What can hang from each mark:
tebok: digub nebi
nuber: bome
zosip: zesus
zize: bome digub dore nebi
bome: nuber zize
nebi: nuber zize
digub: zesus zize
rubur: gimul zize
gimul: bome rubur
zesus: bome nebi rubur zosip
dore: zize

Each row was made from one small tree. Brackets hold a mark, then the marks that hang from it, in alphabetical order. Every link used is in the known rows. Write each row's tree.
In the rows, zero is written as 128.
Known rows:
{nebi nuber}: [152 134 133 175  83 118 122 177 112 161 121 197 165 133 101 136 125 136
 151 108 136  93 131 159 110 128 138 134 130 137 113  94 126 151 167 143
 129 116 146 126 137 126  66 186 112 124 168 138 183 159 133 124 156 148
 136 114 114 142 126  94 119 115 145 139 121 103 122 133 148]
{zosip zesus}: [141 136 126 167  63 119 134 176 121 157 116 174 158 144 105 141 142 138
 164 118 114  95 156 180 110 127 144 127 134 148 143  88 137 151 135 145
 116 103 148 139 144 133  86 186 127 122 151 128 172 132 120 109 152 124
 119 104 117 147 123 113 119 130 140 138 138 126 138 131 171]
{digub {zize dore}}: [178 134 140 172  75 137 119 164 114 148 148 214 168 138  77 120 103 128
 149 128 162 104 142 163 115 100 143 118 143 161 128  90 134 166 159 153
 126 115 139 113 103  94  82 161 125 116 170 147 169 142 120 143 169 128
 117 104 135 152 113 101 111 149 126 136 132 143 113 113 158]
{zosip {zesus bome {nebi {zize digub}} {rubur gimul}}}: [123 162 106 178 103 128 154 176 119 163  65 142 195 152  93 163 159 129
 154  67 139  67 163 145 161 151 124 110 107 145 145  71 124 170 172 119
 123 104 114  85 140 158  73 144 160  59 163 161 174  82 154 131 100 159
 127  83 134 157 150 136  75 101 122 151 142 128 159 168 156]
{rubur {gimul {bome nuber {zize digub dore nebi}}}}: [148 166 121 192 107 121 162 142 108 138 173 170 167 155 104 135  96 142
 103 122 181  62 140 125 164 147  93 120  71 132  85 105  99 159 220 129
 149  85 131  61 133  94  83 123 140 101 188 127 170 112 100 140 198 189
 112  76 196 138 160 133 110 130 127 147 116 138 107 145 195]
{zesus {bome nuber}}: [139 132 128 170  93 107 144 181 115 151 114 156 157 137  85 129 144 141
 140  99 145 103 147 138 128 146 105 111 117 131 127  81 114 145 169 131
 136 119 114 116 148 129  82 163 125  97 165 131 171 137 113 116 146 167
 135  76 136 132 148 123 109 124 132 132 117 122 147 153 182]
{dore {zize bome {nebi nuber}}}: [130 142 153 163  77 103 134 151 139 144 166 199 193 113  58 117 116 132
 150 120 152  66 149 155 138 108 138 125 134 135 114  89 119 150 177 157
 120 116 131  91 138 146  39 188 130 103 173 146 183 125  87 124 173 143
 154 116 131 146 138  93 106 141 148 145 127  99 122 141 156]
{zize bome digub dore}: [160 157 147 161  90 132 132 143 136 136 152 192 201 138  82 115 106 129
 147 115 175  68 147 166 112 103 115 105 128 157 140 100 123 161 161 151
 111 100 146  80 153 138  54 169 141 117 190 143 151 125  97 138 186 142
 128  93 123 159 136 103  90 160 141 136 113 141 114 140 182]
{tebok nebi}: [138 121 136 152  63 118 125 168 117 155 148 187 171 138 110 140 124 140
 149  98 120 104 132 179 114 137 127 105 124 135 120  82 135 164 161 148
 130 110 143 101 124 122  62 179 113 122 164 137 172 142 129 128 159 144
 134  94 139 143 125 112 111 146 137 152 122 112 134 133 170]
{nebi {nuber {bome zize}}}: [144 155 143 172  93 103 120 171 107 155 137 173 154 132  98 137 116 134
 123  85 144 106 116 131 131 136 147 132 122 128 108  74 124 145 189 127
 140 123 121 120 152 119  67 161 120 124 169 123 185 156 135 105 146 172
 139 119 153 121 135 100 121 116 136 152 121 115 122 139 129]
{zosip {zesus {rubur {zize digub}}}}: [140 141 112 159  59 129 145 163 131 155 108 153 161 133  89 151 104 142
 140 118 145  61 155 149 140 137 177 146 107 169 133 107 127 157 160 131
  88  99 136 100 150 155  83 159 142 115 163 142 162  99 114  91 134 134
 103  92 128 147 140 119 105 115 150 153 142 147 157 138 166]
{gimul {bome nuber {zize digub dore nebi}} rubur}: [135 164 139 176  89 134 158 148  96 145 186 161 174 150  99 140  80 137
  90  93 187  70 149 117 159 143  85 117  56 142 104 115 113 162 222 139
 136  82 131  49 137 110  84 125 136 108 194 135 172 125 109 127 204 188
 112  86 171 129 162 144 113 142 142 137 110 145 123 145 198]
{dore {zize nebi}}: [148 125 145 172  46 120 137 164 125 148 188 186 165 120  70 128 118 143
 149 131 151  76 149 175 121 116 151 133 133 143 110  91 124 159 160 170
 104 100 133  95 122 132  66 187 119 115 168 137 173 109  98 121 177 122
 142  98 148 147 135 103 100 151 154 136 136 123 129 138 157]
{digub {zesus rubur} {zize nebi}}: [158 139 137 144  87 128 130 164 127 138 133 187 194 130  80 150 147 139
 134 104 145  84 158 162 145 128 130  99 111 148 118  83 120 165 176 148
 105 121 138  89 104 132  88 157 135 108 172 153 162 108 140 128 164 107
 130  89 134 124 108 105 103 112 116 156 164 113 124 109 124]
{nuber {bome {zize {digub {zesus rubur}} nebi}}}: [146 173 144 140  95 124 136 157 137 137 158 145 190 135  96 167 130 146
  94  75 151  72 149 143 158 155 134  98  80 138 107  76 100 161 205 140
 102 104 124  56 150 149  80 142 144 120 198 133 161 102 138 107 176 143
 132  92 174 119 141 111  89 114 109 174 144 119 116 129 127]
{bome zize}: [154 132 137 163  76 108 128 171 106 153 148 172 149 142 104 128 107 145
 137 119 146 100 143 155 123 133 157 139 123 132 117  95 125 156 157 139
 117 114 131 118 147 117  77 170 118 128 159 124 161 156 130 107 143 129
 125  90 135 129 133 105 126 129 144 140 130 113 140 129 161]
{nuber {bome {zize digub dore nebi}}}: [157 164 157 168  73 145 133 149 132 134 192 167 180 152  93 138  98 135
 110 103 170  71 134 140 131 121 138 109 107 145 117  88 112 166 199 148
 112  95 124  64 130 107  61 146 134 122 194 124 160 106 119 135 198 162
 125 110 187 149 148 118  84 147 147 177 136 148  99 124 177]
{zize dore}: [177 125 139 169  72 137 125 172 113 148 148 193 164 141  96 127 119 131
 152 135 162  97 142 165  97 115 136 117 139 161 135 100 131 165 158 159
 120 100 136 127 135 101  83 179 115 132 172 133 175 150 122 130 185 131
 124 101 128 155 120 102 111 146 139 120 107 142 119 132 176]
{gimul {bome nuber} {rubur {zize digub dore}}}: [140 168 122 186  77 123 150 165 104 157 153 165 150 125  86 126  63 141
 113 105 195  75 130 111 149 137  89 134  75 164 107 119 103 146 193 134
 125  86 126  65 149 129  86 129 131 128 189 138 174 138 105 116 187 189
 110  80 154 131 160 141 117 150 138 103  91 172 135 167 188]
{gimul {bome nuber {zize digub nebi}} rubur}: [114 163 135 176  85 111 158 155  94 152 176 152 167 146  99 140  93 150
  89  82 163  68 147 125 168 157  84 122  49 118  96 109 101 154 223 130
 134  83 137  42 147 133  81 125 131 102 185 132 169 125 110 116 174 185
 123  81 161 120 165 142 113 134 146 126 125 115 130 151 190]
{tebok {digub {zesus {rubur gimul} zosip}} {nebi nuber}}: [140 149 104 135 118 121 125 158  95 147  93 182 203 139 131 198 155 126
 121  68  98  69 141 199 145 167 133  71  86 117 104  83 112 188 202 148
 149 120 159  81 130 160  66 165 137 114 197 156 208 127 170 120 147 138
 125 102 141 134 113 108 117  80  68 179 126  74 119 117 112]
{rubur gimul {zize nebi}}: [160 125 115 188  74  96 147 157 124 154 145 168 156 133 100 132 106 152
 148 134 146  73 126 135 152 128 149 150 101 142 104 102 129 158 161 138
 120  99 120 111 117 112  76 156 133 123 165 122 172 123 113 116 156 156
 134  89 173 140 149 125 100 129 151 135 130 133 122 149 164]
{dore {zize bome {digub {zesus nebi}}}}: [114 174 140 162  70 113 123 155 131 144 165 186 194 115  49 107 117 128
 152  86 157  78 155 148 146 127 118 114 127 138 104  81  99 158 168 164
  97 107 142  48 148 195  46 193 138 112 189 171 149 131 112 125 166 129
 141  66 116 153 152 105  91 182 133 127 138 105 129 140 154]
{digub zize}: [160 128 134 172  67 114 117 172 112 155 135 204 157 135  78 121 119 136
 153 107 140 104 142 167 124 115 138 120 142 143 119  86 132 157 151 148
 118 118 146 114 109 118  79 157 123 109 158 145 157 136 126 136 141 127
 138  91 118 140 122 108 118 141 132 134 146 123 130 124 145]
{bome nuber zize}: [147 130 130 166  93 102 135 171  93 150 143 173 135 148  95 118 106 145
 127 118 149 111 141 138 137 145 134 142 100 131 100 104 117 147 189 129
 131 120 123 112 137 109  81 155 118 118 157 127 153 171 118 100 146 155
 116  76 135 127 139 118 140 120 138 138 118 116 142 130 173]
{bome nuber}: [156 130 128 166  78 110 136 175 105 158 128 179 145 135  92 121 132 142
 138 111 148 102 141 154 117 138 108 127 108 141 112  96 119 151 175 136
 130 109 133 112 128 132  85 172 117 121 160 134 164 162 116 106 155 158
 125  77 127 132 137 109 130 133 137 111 112 119 143 141 174]
{rubur gimul}: [167 135 112 181  86 102 140 169 109 163 124 176 157 127 109 144 140 147
 149 118 142  85 137 167 127 136 117 137 112 133 122  93 130 159 150 136
 130 106 133 131 145 118  86 165 128 111 163 119 175 142 127 124 146 155
 141  82 133 136 129 112 112 123 134 104 120 116 128 155 156]
{dore {zize {bome nuber} {digub {zesus zosip}} nebi}}: [120 161 136 150  85 113 136 136 126 127 172 178 188 121  52 118 137 121
 122  98 157  46 170 176 151 142 109  91  90 144  94  82  74 167 190 175
 106 117 151  39 135 199  50 189 146 116 207 158 163 122  94 119 182 130
 137  79 134 149 155 121 105 143 100 137 150 115 124 129 147]
{bome nuber {zize dore}}: [168 131 136 174  92 126 134 165  97 142 158 182 148 151  96 119  94 135
 131 136 169 111 146 132 125 134 133 138 106 150 107 109 117 158 198 134
 139 113 116 111 129  88  87 160 118 118 166 135 165 173 117 111 178 152
 107  84 150 140 132 113 145 132 133 147 102 139 136 119 188]

Write each row's tree:
[132 165 131 144 107 107 142 153 130 139 145 171 194 109  42 124 126 137
 126 101 175  69 169 153 164 138 103 106  90 150 105  99  91 147 202 144
 101 111 136  58 161 188  76 167 140  94 187 153 162 115  95  94 166 131
 124  61 119 123 142 106 105 131 102 124 120 111 155 145 149]
{dore {zize {bome nuber} {digub {zesus rubur}}}}
[162 150 127 193  95 112 151 150 108 142 164 168 173 147 119 150 103 139
 123 128 163  71 142 136 146 134 119 125  98 139 110  95 122 161 184 138
 149  98 128 106 140  83  90 136 134 118 177 119 183 126 113 134 191 161
 131  99 190 136 149 128 102 128 133 136 109 144 111 148 177]
{rubur {gimul {bome {zize dore nebi}}}}
[148 150 141 144 107 127 125 139 124 119 137 208 196 145  73 109 145 115
 125 104 160  71 169 156 141 120  90  75 105 161 115  76  99 175 191 159
 135 140 134  77  99 136  66 167 150 115 197 164 163 160 114 138 185 129
 126  97 143 148 131 123 119 136  89 149 147 137 105 103 159]
{digub {zesus zosip} {zize {bome nuber} dore nebi}}
[135 132 104 173  96 109 168 169 140 150  80 123 177 137 107 170 148 150
 146 116 131  56 168 126 170 147 149 132  96 149 146  81 129 152 161 123
 120 110  97 133 145 126  96 142 159  89 152 119 188  73 119  99 135 149
 127  98 175 138 149 141  89  87 136 161 134 142 153 174 157]
{zosip {zesus bome {rubur gimul {zize nebi}}}}
[164 153 142 131 122 124 136 143 132 125 131 199 208 131  67 121 138 130
 124 112 179  88 170 130 156 119  89  88  93 158 123  85 111 161 210 136
 133 125 118  82 102 124  82 144 154  92 181 163 163 134 114 127 189 129
 121  78 148 126 123 115 113 123  99 156 122 133 125 108 158]
{digub {zesus rubur} {zize {bome nuber} dore nebi}}
[129 133 146 163  79  91 141 148 125 142 171 188 177 119  56 100 121 140
 134 122 177  80 163 144 146 119 103 127 111 140 106  95 108 148 186 149
 121 114 120  83 128 146  59 171 138 100 168 141 164 130  73 110 171 145
 143  84 147 141 153 116 112 159 142 132 117 112 144 147 178]
{dore {zize {bome nuber} nebi}}
[149 164 147 176  75 141 142 151 122 136 187 174 188 157  98 139  77 127
 116 114 168  60 145 147 133 129 132 109 106 150 109  93 114 158 183 153
 117  86 146  62 133 105  67 150 126 118 192 139 161 107 106 149 201 150
 124 102 179 154 155 114  89 147 144 164 132 148 106 128 187]
{gimul {bome {zize digub dore nebi}}}
[127 171 153 132  81  96 110 150 117 151 137 209 219 144  93 125 105 121
 148  71 128 102 135 204 130 140 123  64 124 137 110  85 114 161 183 157
 135 119 172  70 111 162  24 179 132  93 195 174 170 148 125 135 162 126
 130  85 136 148 121 107 112 154 100 184 130  88 113  97 153]
{tebok {digub zesus} {nebi {zize bome}}}
[133 141 140 164  78 126 142 154 114 144 179 174 162 159  86 120  97 145
 110 107 161  73 144 130 152 148 134 126  87 123  86 107 102 156 209 137
 115  95 130  57 121 126  68 155 129 102 177 136 150 134 109 123 175 158
 114  71 158 137 147 112 118 139 153 172 145 113 132 122 181]
{bome nuber {zize digub nebi}}
[180 147 150 157  90 114 124 152 125 149 134 210 194 132  77 105 103 116
 168 122 182  93 145 167 102 101 124 109 141 168 140  88 131 159 161 146
 132 118 138 112 134 119  50 170 134 102 178 153 167 162 112 134 161 133
 131 100 122 158 132 108 107 146 126 130 106 141 128 139 165]
{nebi {zize bome dore}}
[140 155 135 149  94 120 127 158 126 150 109 181 207 137  73 123 119 130
 146  68 177  78 156 150 138 130 115 110 117 150 130  82 125 177 178 130
 114 111 128  47 137 177  46 161 151  86 173 179 143 140 146 132 112 146
 138  73 111 151 146 115  75 137 141 128 124 113 155 157 150]
{zesus {nebi {zize bome digub}} rubur}
[158 158 147 126 107 147 140 143 151 125 148 180 231 138  77 148 136 132
 130 110 167  47 167 158 137 120 108  85  94 157 133  92 110 169 187 155
  98 101 136  58 151 144  69 164 147 114 205 151 159 103 115 130 210 125
 125  90 142 145 129 106  76 135 122 163 122 127 112 125 164]
{zize bome {digub {zesus rubur}} dore nebi}
[150 179 143 152  98 159 121 152 133 133 152 193 202 139  92 157 141 113
 111  80 144  50 129 170 122 130 115  77 103 151 113  65  93 177 191 175
 117 106 150  61 128 155  46 178 138 146 229 150 186 123 140 140 208 154
 127 133 155 157 134 106  82 124 100 168 145 138  74 111 131]
{zize {digub {zesus zosip}} dore {nebi {nuber bome}}}
[128 156 123 151 109 100 119 161 107 146 101 193 176 136  77 103 143 116
 142  64 151  99 155 153 137 149  86  97 103 142 106  61 102 172 180 147
 136 143 137  67 124 189  51 191 145 114 184 184 150 204 158 118 123 144
 137  77 108 148 158 129 124 142  93 113 130 113 143 138 141]
{digub {zesus {nebi {zize {bome nuber}}} zosip}}
[136 128 117 165 107 112 135 180 108 139 104 156 153 135  92 138 166 135
 135  91 135  78 155 162 119 151 111  97 115 136 129  75 109 165 164 149
 129 136 116 114 151 154  77 177 133 117 171 134 176 143 129 112 133 152
 143  95 127 141 157 133 114 106 109 126 130 134 145 157 158]
{zesus {bome nuber} zosip}
[146 153 131 157 104 144 127 148 137 139 117 187 198 132  81 118  77 128
 143 101 193  70 135  90 148 121 144 134 111 162 119  92 122 168 195 124
 112 113 100  57 144 150  46 158 144 117 187 176 157 145 131 116 158 166
 124  97 140 156 151 104  88 137 159 154 105 141 140 138 155]
{zesus {nebi nuber} {rubur {zize bome digub dore}}}
[153 150 131 178  94 109 144 166  93 144 155 176 150 148 100 128  93 132
 116 121 169 104 142 125 129 139 108 123 102 148 108 102 114 148 199 132
 148 110 121 116 145  99  90 142 119 121 173 131 170 161 112 115 176 165
 114  87 166 131 154 128 138 136 124 130 101 148 134 147 180]
{gimul {bome nuber {zize dore}}}
[144 179 133 163  91 153 117 158 112 128 166 170 172 150  93 141 124 118
 111  62 153  90 136 143 135 147 129  93 106 147 109  66  99 186 190 162
 115 118 125  51 144 157  65 175 139 150 215 151 152 152 173 126 169 151
 129  89 150 156 151 122  99 146  99 156 141 150 109 124 139]
{nuber {bome {zize {digub {zesus nebi zosip}} dore}}}
[146 179 157 148 107 142 134 134 145 134 159 205 228 142  83 123 116 115
 138 105 165  50 143 150 133 110 108  95 116 142 118  85 103 156 189 154
 118 102 152  68 135 145  41 183 139 118 216 158 167 127 107 151 226 140
 121 115 140 159 127  87  95 143 133 178 130 119  77 104 168]
{zize bome {digub zesus} dore {nebi nuber}}
[112 168 119 149 107 118 124 147 115 134 121 182 184 140  81 111 150 121
 129  67 133  76 155 149 141 155  76  93  89 128 102  68  92 173 180 150
 115 124 143  39 151 207  54 187 146 128 199 169 139 168 141 121 148 153
 134  58 103 152 168 123 107 145 111 122 140 113 132 139 160]
{zize {bome nuber} {digub {zesus nebi zosip}}}
[133 167 126 170 105 144 142 171 124 143 134 161 171 151  68 110  97 126
 135  99 181  93 133  78 151 150 119 112 107 158  99  83  92 154 190 144
 115 113  97  60 118 143  65 166 134 119 192 168 152 139 125 124 186 171
 110  60 164 161 167 125  95 155 128 165 121 159 126 133 178]
{rubur {zize {digub {zesus {bome nuber} nebi}} dore}}
[131 156 133 184  78  94 139 174  85 160 149 149 155 119 107 150 103 148
 115  85 145  94 144 145 144 149 106 124  94 130 121 104 126 150 173 134
 137 102 138 102 177 117 100 147 120 122 169 121 180 155 132 105 146 155
 137 102 133 108 150 135 129 130 136  98 103 127 150 170 167]
{gimul {bome zize} rubur}
[129 142 129 175  57 125 124 177 111 172 106 190 170 156  97 128 130 127
 170  94 131 109 152 159 116 133 135 128 143 154 137  77 145 165 144 142
 119 118 137 112 114 141  61 191 134 108 150 169 161 155 151 126 121 137
 118  94 115 162 137 116 110 143 150 134 147 126 149 141 159]
{zosip {zesus {nebi zize}}}
[158 140 138 131 120 114 145 150 139 130 127 169 194 128  79 122 111 135
 130 134 187  69 160 100 157 130 112 123  87 176 111 102 101 156 206 137
 120 114 102  84 129 130  77 157 152 124 184 149 160 146 105  96 197 140
 117  78 170 128 141 127 112 119 124 158 100 145 132 129 169]
{digub {zesus {rubur {zize {bome nuber} dore nebi}}}}
[131 142 127 158 102 133 133 164 137 148  86 171 189 140  99 132 104 123
 163 104 164  82 158  94 144 121 149 144 129 176 147  83 143 162 176 123
 129 123 101 110 145 137  65 174 150 118 162 168 172 151 134 102 149 154
 113 111 135 151 140 116 110 118 159 161 105 148 157 144 159]
{zosip {zesus {nebi nuber} {rubur {zize bome dore}}}}
[153 124 126 148 115 115 140 155 126 138 115 168 171 130  83 111  96 142
 137 112 197  97 154  76 142 134 107 142  99 174 127  95 125 164 198 121
 128 122  76  76 132 136  71 155 148 122 162 161 149 172 124  94 146 166
 117  66 147 139 157 127 107 138 150 135  85 159 167 160 181]
{zesus nebi {rubur {zize {bome nuber} dore}}}
[134 187 141 172 109 164 130 171 132 142 131 186 203 154  83 136 129 112
 144  78 153  84 136 121 128 137 123  97 135 147 117  69 104 161 180 152
 128 113 128  74 140 148  47 190 126 118 204 172 171 128 145 154 191 160
 125 101 134 164 146  93  88 138 134 170 123 129 101 119 155]
{zize {digub {zesus bome {nebi nuber}}} dore}
[142 152 105 194 109  72 152 164  89 158 124 158 141 135 111 138 111 148
 117 106 150  98 138 131 161 161  99 135  77 115  91  93 112 143 192 117
 160 110 125 115 154 112  97 132 128 102 162 115 174 158 116 113 139 187
 127  69 168 112 159 137 134 115 117 102 100 121 141 167 168]
{rubur {gimul {bome nuber zize}}}
[142 158 141 124  94 122 113 168 107 158 110 204 211 143 103 169 115 122
 141  70 130  97 128 192 132 152 150  72 114 140 100  84 116 164 212 144
 138 110 160  76 104 145  42 172 118  91 190 183 198 133 162 127 152 132
 114 104 138 136 105  89 121 101  95 204 127  77 124  89 111]
{tebok {digub {zesus rubur}} {nebi nuber zize}}
[160 146 148 150 104 157 151 157 130 122 154 146 202 158  90 159 111 136
 114 108 176  51 164 137 144 134 155 105 107 147 131  95 115 168 201 139
 109  97 106  68 143 108  77 148 141  91 183 132 174  73 119 131 187 140
 129 103 176 149 147 117  86 110 139 198 131 143 133 132 177]
{zesus {bome {zize digub dore nebi}} rubur}
[124 147 150 164  74 109 145 141 130 139 189 185 188 125  47 101 111 139
 134 117 176  63 158 149 152 124 113 122 104 137  94 101  97 153 200 149
 109 102 137  42 128 165  48 168 142  92 184 149 160 108  68 121 181 149
 135  71 140 147 155 113  97 161 143 143 135 112 136 141 186]
{dore {zize {bome nuber} digub nebi}}
[135 128 123 155 104 132 136 189 119 144 101 142 177 134  95 156 158 144
 141  79 145  95 155 131 126 149 118 103 130 139 147  66 133 164 160 133
 118 121  93  97 158 148  86 175 133 106 159 149 167 124 157 112 120 148
 151  82 132 139 151 126  85 119 148 135 113 124 167 172 157]
{zesus bome nebi rubur}
[165 162 144 162  93 122 136 148 122 147 141 213 195 140  61  91  96 118
 143 111 200  80 143 153 124 113 103 104 111 163 116 101 112 158 201 134
 131 103 137  69 123 133  45 150 141  86 190 161 158 152  96 140 168 160
 108  84 126 157 142 111 109 152 122 139 107 138 131 126 187]
{nebi {zize {bome nuber} digub dore}}
[108 144 120 170 107 137 138 190 123 156  65 152 189 149 105 165 173 130
 153  77 117  91 168 123 136 146 132 116 137 139 156  57 136 155 169 125
 128 125 104 119 157 145  81 179 138  98 150 159 186 113 154 113 123 155
 134 112 122 143 143 119  98  93 146 157 129 117 164 158 151]
{zosip {zesus bome {nebi nuber} rubur}}
[155 144 157 156 101 134 132 147 137 138 149 209 212 145  97 121 116 122
 152 123 159  67 142 143 114  99 115 110 131 147 130  85 132 160 176 148
 133 116 128 101 136 111  49 183 138 118 187 144 178 141 105 144 201 149
 140 128 143 154 131  95 103 137 156 161 109 124 105 125 177]
{zize bome dore {nebi nuber}}
[173 149 146 170  87 123 126 168 117 142 165 169 153 140 101 135 108 138
 125 105 169 109 127 137 119 125 141 124 125 152 123  90 129 159 181 144
 133 117 112 119 149  94  80 153 128 132 175 118 171 151 130 112 171 157
 127 110 165 135 132 117 115 140 126 150 111 152 127 138 159]
{nuber {bome {zize dore}}}
[161 164 143 172  84 104 123 175 116 171 116 200 174 124  79 130 125 127
 146  74 154 101 109 162 116 123 131 118 135 143 119  64 129 148 175 135
 139 122 131 118 129 132  47 163 126 111 175 146 191 159 142 122 131 169
 142 126 135 140 128  98 109 118 126 133 125 117 117 144 122]
{nebi {nuber bome} zize}
